Each row was made from one path, in order. Every step used is in the known rows, and no mark comes twice. Write each row's path.
In the rows, 128 means zero.
Known rows:
F -> H -> N: [ 80 100 124  80  93 174 116 164  94 110 142  60 122 147  75 121 110 110
 149 102  78 146 166 139 108 150 195]
E -> F -> S -> H: [107 176 131 124 150 140 177  98 156 129 101 145  77 116 153 155 183 141
 144  91 149 156  97  99 128 139  98]
F -> B: [117 118 124 153 170 127 121 153 142 170  82 124 131  70 121 135  79 166
 117 138 149  93 170 135 145 134 134]
S -> H -> E: [139 122 134 114  88  82 117 123 149  83 159 100 152 150  90 129 166 146
 117  86 126 140 146 172 105  92 164]
F -> B -> S: [155 107 132 187 189 145  98  93 100 193  89 152 127  67 128 108  81 134
 112 125 151 104 158 134 114 132 113]
F -> B -> S -> H -> X: [179  98  84 151 169  98  92  35  86 127 156 140 137 135 153 121 133 144
 113 137 124  98 130 141 122 126 130]
F -> B -> H: [135 120  96 165 168 121  90 131 119 139 113 106 159 102 124 123  46 132
 126 169 143 111 166 150 121 145 143]
H -> B: [115  97 160 124 165 151 126 175 164 161 108 114 134 124 125 148  97 165
  97 150  90  93 121 119 114 112 123]
S -> F -> B: [126 141 117 154 127 105 194 110 174 117 121 165 139 113 166 152 141 128
 152 137 168  91 153 107 179 132 116]
F -> B -> S -> H: [154 101  96 180 177 115 106  50  90 140 126 137 146  99 134 116 108 126
 112 131 144 117 159 134 112 130 129]
F -> S -> H -> X: [172 124  84 114 153 106  87  61 110  79 149 109  97 169 114 136 186 151
 104  90 127 157  75 123 118 139 144]
E -> F -> B -> S -> H: [118 154 128 147 161 131 178  74 133 165 113 171 106  96 188 146 147 138
 152 129 143 105 136 115 131 128  88]
B -> H -> E -> N -> X: [116 176 114 115  99 104  84 178 113 128 182 104 153 175 110 118 104  91
 123 120 122 169 122 138  85 109 124]
H -> S -> F: [167 116 178 162 132 128 164 115 175 134 112 166 134 117 177 146 180 147
 140  99 147 134 140 140 168 131  99]
S -> F -> B -> H: [139 142  96 164 125 100 170  92 154  92 146 149 159 137 168 143 115 101
 160 162 163 105 150 118 159 141 121]
E -> H -> X: [ 93 142  91  70 102 128 128 146 144 128 128  97  95 152 155 132 136 148
 125 118  84  95 130 174 117  99 164]
B -> F -> H: [134 133 113 103 144 142 109 121 135 129 105  98 113 113 106  95  73  59
 148 126 144 172 134 162 157 196 168]
N -> E -> F -> H -> S: [155 167 169 103 121 162 128 130 162 162  64 157 139  82 121  99 144 156
 166 159 154 135 110 140 150 136 129]
H -> N -> X: [ 44 148 115  69  88 133 103 192 113 164 147 150 104 170 134 162 125 136
 139 114  64  89 128  69 125 128 156]
F -> B -> H -> X: [166 117  80 130 158 100  73 112 112 122 150 112 147 149 146 131  78 154
 126 176 119  88 128 160 132 138 144]
S -> B -> F -> H -> E -> N: [132 116 135 117  57 100 173 170  91  76 152 119 149 140  87 100 155  98
 126 138 140 172 102 125 133 133 107]
N -> H -> E -> F -> B -> S: [166 120 190 126 116 195  61 118 123 142 148 145 118 143 127 107 108 116
 135 140 137  83 136 137 132  87 132]
E -> N: [ 43 169 108 106 114 122 172 222 126 201 110 105  83  97 113 150 100  92
  87  90  96 173 172 113 116 116  83]
H -> B -> S: [152  86 168 158 183 167 102 117 122 186 115 141 129 120 131 120  99 133
  93 137  94 107 108 116  84 110 102]
B -> S: [153 133 138 161 158 147  94 122 115 225  74 154 102  84 117 101  91  97
 102  82 120 136 157 142  92 128 109]
F -> S -> H: [142 127 101 153 164 125 105  80 117  96 113 104 107 122  92 128 154 131
 105  84 150 180 111 113 107 145 142]
S -> F -> B -> H -> N: [112 120 112 155  93 116 167  94 125  76 176 153 148 157 162 152 123  96
 168 162 135  98 140 103 145 130 126]

Write each row's path:
[109 106 149 168 131 157 179  83 144  84 130 129 143 106 188 132 166 143
 154 130 154 122 149 155 142 109 133]  E -> H -> S -> F -> B
[124 180 157 120 125 137 139 144 169 194  50 196 123  54 129 119 109 168
 153 184 166  84 113 114 154 113 105]  N -> E -> F -> B
[118 131 146  97 100 152 129 177 111 105 157  48 141 135  59  98 141 108
 131  74 132 193 155 168 102 119 157]  F -> H -> E -> N
[102 128  92 120 133 132  92  78  83  76 165 123 105 175 108 146 178 128
 123  94 117 161  83  63 104 143 156]  F -> S -> H -> N -> X
[166 130  98  67 134 122  92 102 129 113 141 103 101 161 128 103 105  81
 151 132 119 147  97 173 168 191 170]  B -> F -> H -> X
[137 122 117 113 124 138 192 104 172  65 156 103 163 172 145 139 162 108
 160 140 130 126 128 108 157 144 150]  S -> F -> H -> B
[162 120 163 109 120 147  94 118 132 104 134 103 125 125  83  80 103  73
 155 108 162 171 112 185 141 168 171]  B -> F -> H -> E
[137 130  95 161 157 102 106  58  70 121 186 144 154 138 143 119 152 120
 114 123 150 137 126 102 107 109 112]  F -> B -> S -> H -> E -> N -> X
[150 134 152 154 172 154  90  99 125 151  84 155  66  88 105 103  92  76
 124 106 176 176  78 125 141 183 115]  B -> F -> S
[144 134  52  61 104  52 116 103 144  93 168 103 123 194 147 157 170 153
 110 117  74 108 128 157 140 121 163]  S -> H -> X
[142 127 185 104 104 185  76 155 151 127 143 127 119 144 122 123 108 137
 139 148 135  73 143 138 151  88 147]  N -> H -> E -> F -> B
[126 155 100 124  54  65 141 203  98  93 169 132 186 181 110 124 152 135
 111 154 119 141 107  97  99  95  96]  S -> B -> H -> E -> N -> X
[ 90 169 150 126 155 140 191 157 174 188  78 163  94  75 177 161 122 169
 155 134 147  84 144 118 158 130  92]  E -> F -> B
[104  97 149 152 102 144 167 152 122 104  98 114 149 103 149 121 163 171
 119 129 119 130 146 157 111  96 126]  E -> H -> S -> B
[135 128  90 142  78  78 143 196 117 116 104 123 175 138 106 122 104 138
 106 166 108 122 145 123 107 122 114]  S -> B -> H
[164 104 145 123  69 101 150 155 111  73 129 127 162 137  84  92 149 120
 136 143 149 145 102 141 140 142 134]  S -> B -> F -> H -> E
[169  85 175 166 118 113 146 175 131 142  86 152 157 101 136 132 170 200
 104 123 125 126 136 137 140 118  90]  H -> S -> B
[ 99 144 187 119  83 128 137 213 129 161 148 113 107 111  77 123 143 124
 101  64 129 164 139 154  93  73  98]  H -> E -> N
[112  97  98 112 141  98 138 110 151  86 156  92 157 165 131 159 137 148
 101 149  82 117 131 123 114 113 152]  S -> H -> B
[131 122 126 132  83  83 165 179 130 133  88 168 130 110 117 121 119 120
 113 155 132 120 114 115 152 142  99]  S -> B -> F
[160  84 130 129 180 181 101  98 105 125 133  70 159 142 104  97 107 116
 122 132 103 147 131 138  95 148 161]  F -> H -> B -> S
[125 147 107 148 143 108  88 138  99 114 179 114 169 145 127 123  95 129
 130 158 155 129 127 124 111 117 126]  F -> B -> H -> E -> N -> X
[ 67 123 121  89 122 172 112 176 106 145 174  99  93 160 130 143  64  47
  87 173  73 147 129  85 138 116 100]  E -> N -> H -> B -> F
[175  97 175 185 155 129 163  88 158 117 123 169 149 104 186 145 174 166
 146 125 168 117 139 134 178 134  98]  H -> S -> F -> B
[109 182 168 131 162 169 169 143 165 182  65 160  58  85 147 147 157 149
 143  84 158 142  97  98 131 142  81]  E -> F -> S
[122  95 105 114 141  96 131  80 144  74 168 112 143 166 141 147 123 108
 113 165  97 130 103 126 131 138 147]  S -> H -> B -> F
[ 77 116 170  95  51 157  89 183 104 170 106 163 105 108  69 121  98 131
 132 144  82  99 123 112 104 100 149]  H -> N -> E
[ 74 183 120  95 130 141 164  96 129 112 145 162  77 163 171 171 206 141
 162 100 124 138  72  53 128 140 111]  E -> F -> S -> H -> N -> X
